Each row comes from the steps of one path. Every step used is in the known rows, and no mark comes twice. Write the path behind each row, first mark first.
Known rows:
sibub -> gutot -> kemipa: [  2  -1   1 -12  -3   1  15  -3  -1   0 -19  17 -14  17 -12 -12   8   5
 -15  17   1 -26   9  -2   6]
puni -> mopi: [ -2  -1 -16  -4   2  -1 -12   0   8   4  -6   3   4  15   1  11   6   1
   8   5  -4  -4  10 -10  10]
ledam -> totag: [ -1 -10  -1 -14   9  -7 -12  14   2  -8  -7  11  -2   9   1   6  -5   8
   4   3  -5 -17  17 -12  10]
vuzer -> kemipa -> gutot -> totag: [-15 -18   7 -24 -11  -6   3   5   1   2 -11 -17   2  19 -10   0  -1   2
   8  26   0 -10  10 -13   6]
kemipa -> vuzer -> luki: [  6 -21  -3   3  22   7 -18  -5 -11  -1  -6   9  26  11   1 -10 -11  11
  -1  22  -9  -6  15 -28  16]
vuzer -> kemipa -> gutot -> sibub: [ -6 -15   5 -24  -3  -6   2   2   2   4 -10  -8  -7  26  -9 -11   5   0
   4  24   2 -18  14  -8   9]
gutot -> totag: [ -3  -9   6  -9  -7   4  -7   8  -3   1 -12  -6   3   4 -11   9  -6   7
   0  16  -7  -7   6 -16   7]
gutot -> totag -> ledam: [ -2 -12   7 -17  -6  -2 -17  10  -6  -6 -10 -13   0   5 -10  18  -7  15
   5  16  -5 -13   8 -17  10]
kemipa -> vuzer -> sibub: [ -7 -24  -4  -3  15   0 -10  -9   6   6  -9   7  18  12  -4 -12 -10  14
  12  28  -7 -10   7 -22  21]
luki -> vuzer -> kemipa -> gutot: [ -6 -21   2  -2  -6   2  -3  -4   8  -5  -4 -14  19  28  -7  -1   0  -3
   9  22  -2  -8   5 -19   9]
luki -> vuzer -> sibub: [ -6 -22  -2  12  -1   5 -10 -12  18  -2  -2  -6  20  22  -6  -2  -6   2
  11  22  -5 -10  -3 -21  15]
luki -> vuzer -> sibub -> gutot: [ -8 -20  -1   9  -2   4  -1 -13  16  -2  -6  -8  14  26 -11  -3   3   1
   8  25  -3 -17  -5 -21  16]
ledam -> totag -> gutot -> kemipa -> vuzer -> luki: [ 17 -20   5 -12  23  -4 -19  15   1 -15 -14  21   4  10   6   0 -13  10
  -3   7  -8 -28  25 -15  20]
sibub -> gutot -> kemipa -> vuzer -> luki: [  6  -9   1  -9   9   4   8  -7  -7  -1 -18  16  -2  18  -9 -16   3  10
 -15  24   0 -26  10 -12  12]
mopi -> gutot -> sibub: [  9  -1   8  -7   4  -1  -7   6  -1   8  -8  -4 -15  36  -5 -12   7  14
  -8   7  -1 -31   5  -9  18]
luki -> vuzer: [  2 -13  -2  12  -1   8  -9  -3   6  -5  -3   0  19  19  -4   1  -2  -1
   3  12  -6  -5   5 -18   9]
luki -> vuzer -> sibub -> gutot -> kemipa: [ -4 -19   1   8  -2   5  -1 -15  16  -2  -7  -2  13  26  -9  -7  -1   3
   5  26  -2 -20  -5 -18  15]
kemipa -> vuzer -> sibub -> gutot -> totag: [ -9 -23   0  -9  13  -1  -3  -9   2   6 -14  -2  12  15 -11 -11  -3  16
  10  34  -5 -17   3 -25  23]
vuzer -> luki: [  4 -14  -2   8   9   8 -16  -2  -5  -4   0   7  15  12   1  -3  -9   2
  -8  12  -6  -7  13 -20   7]
mopi -> gutot: [ -3  -2   5  -2  -3  -2  -3   8   2   5  -6  -5  -1  30  -2  -3   2  13
  -3   4  -3 -20   3  -9  12]
totag -> gutot -> sibub -> vuzer: [ 28 -13   4  -5  16   3 -16   9   3  -1 -12  15 -16  14  -3 -12  -1  -3
  -8  12  -8 -28  24  -6  18]
mopi -> gutot -> sibub -> vuzer: [ 14  -4   7  -5   8  -1 -14   0  -3  11  -4  -4 -17  36  -1 -15   3  15
  -8  13   0 -34   4 -10  15]
luki -> vuzer -> kemipa: [ -3 -20  -1   5   0   8  -9  -1   4  -7  -3 -14  26  26  -2   0   3   2
   6  20  -4  -3   7 -21   6]
vuzer -> kemipa -> gutot: [-15 -16   3 -21  -8  -7   5   4   4   2  -9  -9   2  21  -7  -5   1  -1
   7  22   1 -10  13  -9   5]

Which path is each row?
[ -6  -4   5 -15  -7   0  11   6  -5   1 -18  -6 -10  14 -19   2  12   4
  -6  20  -3 -21   5 -13   8]
sibub -> gutot -> totag
[-12 -15   0  -7  -2  -3   8 -13  17   6 -13   8  -7  19 -11 -13   0   8
   1  28   1 -27  -1  -8  14]
vuzer -> sibub -> gutot -> kemipa
[ 11  -8   7  -8   9  -1 -14   1  -4  10  -4 -10 -14  40   0 -16   5  17
  -7  16   2 -32   6 -12  14]
mopi -> gutot -> sibub -> vuzer -> kemipa
[ -9 -22  -3  -7  15  -1  -2 -10   4   6 -13   4  12  16  -9 -14  -2  13
   9  32  -5 -17   5 -22  22]
kemipa -> vuzer -> sibub -> gutot
[  9 -12   5 -16   0  -7  -7 -10   3  11  -5  10 -23  20 -10 -17  -9  -7
  -1  22   2 -31   9  -8  16]
kemipa -> gutot -> sibub -> vuzer -> luki
[ -2 -22   1 -15   0  -4 -12  -7  -3   7  -2  -8  -2  16  -1  -7  -8   4
   4  32   3 -14   9 -14   2]
sibub -> vuzer -> kemipa -> gutot -> totag
[ 11 -19  -5   8  14   6 -25 -12  -7   3   5   8   6  12   6  -9 -14   4
  -7  22  -2 -12  11 -19   2]
sibub -> vuzer -> luki
[ -4  -5  11  -7  -7  -1  -6  10  -2   5  -9 -16  -1  27  -6   4  -1  17
  -2  10  -3 -21  -2 -15  14]
mopi -> gutot -> totag
[ -8 -22   3   2  -3   2  -7 -10  13  -6  -6 -17  13  25 -12   5   1   7
  11  28  -2 -20  -6 -24  18]
luki -> vuzer -> sibub -> gutot -> totag -> ledam
[ -2  -2  -5 -11  -1  -6 -19   6   3   3  -7 -19   0  29   1  19   6  17
  10   6  -1 -17   1 -16  18]
puni -> mopi -> gutot -> totag -> ledam
[ 14 -16   0  -2  15   9 -11 -10  -7  -1 -12  26  14  11   4 -17 -18  14
 -12  21  -3 -15  15 -15  12]
gutot -> kemipa -> vuzer -> luki
[ -9 -12  10 -27 -18 -12  -2   4   4   1 -11  -6 -13  10 -17   9 -11   1
  11  18   0 -22   4 -10  15]
kemipa -> gutot -> totag -> ledam
[ 19 -10   5  -4   5   4  -4  12   8  -7 -18  26  -3   8  -1  -7  -9   0
 -11   6  -8 -21  23   0  14]
totag -> gutot -> kemipa
[  4  -6   1 -13   5   2  12  -5  -4   1 -21  18  -7  17 -11 -16   6  10
 -12  23   0 -26  10  -7  11]
sibub -> gutot -> kemipa -> vuzer
[ -2 -21  -2 -13   2  -4 -11  -8  -1   6   0  -3  -3  18   1 -11  -7   2
   4  29   3 -14  11 -11   1]
sibub -> vuzer -> kemipa -> gutot
[ -5  -6   6 -20  -6  -4   4   7  -6  -5 -17 -11 -12  14 -19   8  11  10
  -3  21  -2 -25   6 -14  11]
sibub -> gutot -> totag -> ledam
[  6  -5  -8  -3  10   0 -17  -5   3   5  -7   0   8  32   8   2   0  16
   1   9   0 -18   4 -16  19]
puni -> mopi -> gutot -> kemipa -> vuzer -> luki
[  8 -14   3 -14  13  -7 -14  23   6 -14 -12  14  -4   9   1   7  -5   4
   3   0  -9 -23  24 -10  16]
ledam -> totag -> gutot
[  0  -6  -8  -6   7  -4 -13  -7  11   9  -9  -1   5  32   6   1   1  17
   7  12   1 -20   0 -13  21]
puni -> mopi -> gutot -> kemipa -> vuzer -> sibub
[  4  -1  -9  -6   7  -2 -13  -3   5   7  -9   1   4  31   6   2   2  16
   3   8   0 -18   4 -12  18]
puni -> mopi -> gutot -> kemipa -> vuzer
[ 18 -19   4 -19  22  -7 -21  18   1 -10 -11   8 -11  16   3  -1  -1   7
   1  10  -6 -31  26 -12  17]
ledam -> totag -> gutot -> sibub -> vuzer -> kemipa
[ 11 -21   4 -15  19  -7 -15  13   9 -11 -15  20   0  10   4  -1 -13  11
   4  10  -7 -30  21 -12  22]
ledam -> totag -> gutot -> kemipa -> vuzer -> sibub
[ -6 -23   6  -8  -7   0  -9  -1   4  -8  -5 -23  18  27  -8   7  -2   3
  12  25  -1 -11   3 -22  11]
luki -> vuzer -> kemipa -> gutot -> totag -> ledam
[ -2   1 -11  -4   1  -4 -12   3   8   7  -6  -8   1  31   3  10   9  10
   7   2  -1 -14   3 -11  16]
puni -> mopi -> gutot
[ 17 -13   0 -11  16   4 -18  -6  -6   8  -5   3 -16  23  -2 -19   3   6
  -8  25   0 -23  17 -11   7]
gutot -> sibub -> vuzer -> kemipa
